What can hang from each mark:
taga: ruri zafefo
doti: folar runidi ruri zafefo
nuru: runidi ruri taga
ruri: nuru taga
zafefo: doti taga
runidi: doti nuru
folar: doti

In the rows, zero is written as 128.
Known rows, with every way that one mark hangs from another:
nuru[runidi ruri[taga]]: [151 151 107 111 133 106  86 103 150  95 181 143  21 137  85 108 108 122
  92  87 120 101  98]
runidi[doti[folar ruri zafefo]]: [131 138  86 119 139 105 114  76  98  97 157 151  75 155 115 159  69 139
 121 123 115  98 106]
folar[doti[runidi ruri[taga]]]: [150 160  94 120 150 105 111  96 126 102 159 131  72 143  76 107 116 108
 120 112  92 101 117]
doti[ruri[nuru[runidi] taga[zafefo]]]: [150 148 101 123 135 110  92  96 120  93 172 139  27 160  63 107 127 124
 100 118  98  81 107]
ruri[taga[zafefo]]: [156 147 123 111 136 111 104  93 142  95 153 133  88 133  88 101 132 120
  99 102 106  79 117]
folar[doti[runidi ruri]]: [140 161  92 119 149  99 131 113 129  98 157 130  77 148  79 152 118 102
 119 112  94 101 118]
runidi[doti[folar] nuru[ruri taga]]: [130 140 115 106 120 106  80  53 114  94 183 161  91 142 100 159  69 146
  96  97 137  99  89]
runidi[doti[ruri zafefo[taga]] nuru]: [135 137 101 126 125 100  89  55 117  98 169 127  75 145  80 153  82 107
 121 115 116  96 108]
ruri[nuru]: [135 147 118 109 143 106 110 114 155  93 147 113  90 145  94 129 135 126
  92  97 119  94 116]
nuru[runidi[doti[zafefo]] ruri[taga]]: [153 147  96 115 129 107  83  86 130  96 175 138  16 149  98 114  63 118
 104  95 116  98  96]
taga[ruri[nuru[runidi]] zafefo[doti[folar]]]: [143 141 114  95 124 101 120 106 131  92 183 160  14 154 101 159  85 144
 109 103  99  92 116]
doti[folar runidi[nuru] ruri zafefo[taga]]: [135 125 100 118 136 101  97  45  97 107 145 142  69 155  95 163 120 128
 128 125 115 101 104]
nuru[runidi[doti[folar]] ruri taga]: [138 141 102 104 122 103  86  67 113  96 170 169  41 143 108 169  47 144
  97  95 135 106  84]
taga[ruri]: [139 155 119 111 132 106 124 118 158  91 192 133  84 134  96 146 129 114
  96  86 111 102 119]
zafefo[doti[folar] taga]: [140 130 114  92 134  92 107  71 146 102 141 145  70 119 115 144  67 140
 123 101 124 111 118]
zafefo[doti[folar ruri[nuru]] taga]: [130 128  94 104 137  95  99  67 128 101 176 146  65 139  92 139  72 147
 127 117 115 110 116]
ruri[nuru taga[zafefo[doti]]]: [153 148 120 103 134 109 100  98 150  91 162 123  76 143  83  90  97 126
 107 103  99  81 124]
doti[folar runidi zafefo[taga[ruri]]]: [143 127 108 104 135 102 112  62 123 106 167 144  73 141 120 164 116 130
 126 106 110 106 117]
zafefo[doti[folar runidi ruri[nuru taga]]]: [138 139  97 106 145 107  97  79 111 101 162 138  60 155  96  99  75 143
 128 121 103 105 111]
folar[doti[ruri zafefo]]: [144 159  81 126 149 101 130 106 125  95 166 134  77 156  84 152 123 115
 116 112  95  96 122]

Rows:
[130 143 108 109 133  99 118  89 110  97 153 145  59 151  95 155  80 125
 126 114 111 107 106] | zafefo[doti[folar runidi[nuru] ruri]]
[150 148 104 122 135 111 105  92 124  93 182 144  84 143  70 109 128 117
 108 114  99  80 114] | doti[ruri[taga[zafefo]]]
[137 157 131 114 114 108  94  72 135  90 193 136  97 137  88 152  87 112
  95  88 122  98 106] | runidi[doti nuru[taga[ruri]]]
[138 151 115 111 131 105 112 123 153  91 182 129  28 150  89 145 130 120
  90  90 111 102 111] | taga[ruri[nuru[runidi]]]
[155 152 120 110 127 108 106  88 130  91 135 146  58 145  82 167 117 115
  90  96 117  86 101] | nuru[runidi taga[zafefo]]
[138 155 115 124 132 109  99  74 110  93 158 130  97 154  69 159 124 104
 105 105 118 100  98] | doti[runidi[nuru[taga]] ruri]
[142 152 132 111 132 109  99  76 129  95 128 121 103 145  87 152 130 106
  97  93 125  98 101] | doti[runidi[nuru[taga]]]
[144 142 104 109 124 108 101  59 103  97 166 164  37 155 122 176  60 142
 107 100 121 105  98] | nuru[runidi[doti[folar zafefo]] taga[ruri]]
[140 136 102 106 134 109  86  54 101  99 119 144  43 167 120 158  65 152
 103 110 128  98  94] | ruri[nuru[runidi[doti[folar zafefo]] taga]]
[135 134 108 108 135 105 107  79 114  97 162 143  71 162 108 161 123 134
 108 105 120  97  99] | doti[folar runidi[nuru[ruri]] zafefo]
[136 152 104 121 142 111 101  82 113  95 166 124 104 163  73 150 121 114
 105 109 114  99 103] | doti[runidi ruri[nuru[taga]]]
[136 128 117  94 124  91  92  64 135 103 175 146  58 132  99 155  71 129
 124  96 123 110 103] | zafefo[doti[folar runidi[nuru[ruri]]] taga]
[136 154  95 115 137  98 113 120 136  89 168 129  15 156  74 143  77 117
 110 104 108 106 108] | zafefo[doti[ruri[nuru[runidi]]]]
[131 135  87 118 150 108 115  84  96 101 148 136  75 176 105 153 122 140
 121 127 107  97 107] | doti[folar runidi ruri[nuru] zafefo]
[137 126  87 116 141 101 104  55 110 104 160 153  75 144 103 159 110 142
 125 120 117 103 111] | doti[folar ruri zafefo[taga]]
[132 143  95 107 139 106 101  69 112  93 174 153  87 156  91 145  71 152
 115 111 118 106 107] | zafefo[doti[folar ruri[nuru[taga]]]]
[148 142 102 112 134  93  98  71 138 103 174 126  69 147  80 158 124 104
 117  98 105  97 113] | folar[doti[runidi[nuru[ruri]] zafefo[taga]]]
[139 141  94 115 133 106  87  72 102 102 150 160  15 141 102 116  56 141
 114 120 116 104  95] | nuru[runidi[doti[folar ruri[taga]]]]
[135 158  89 120 149 100 118 113 138  94 175 128  80 154  72 136 128 123
 106 112  97  96 122] | folar[doti[ruri[nuru]]]
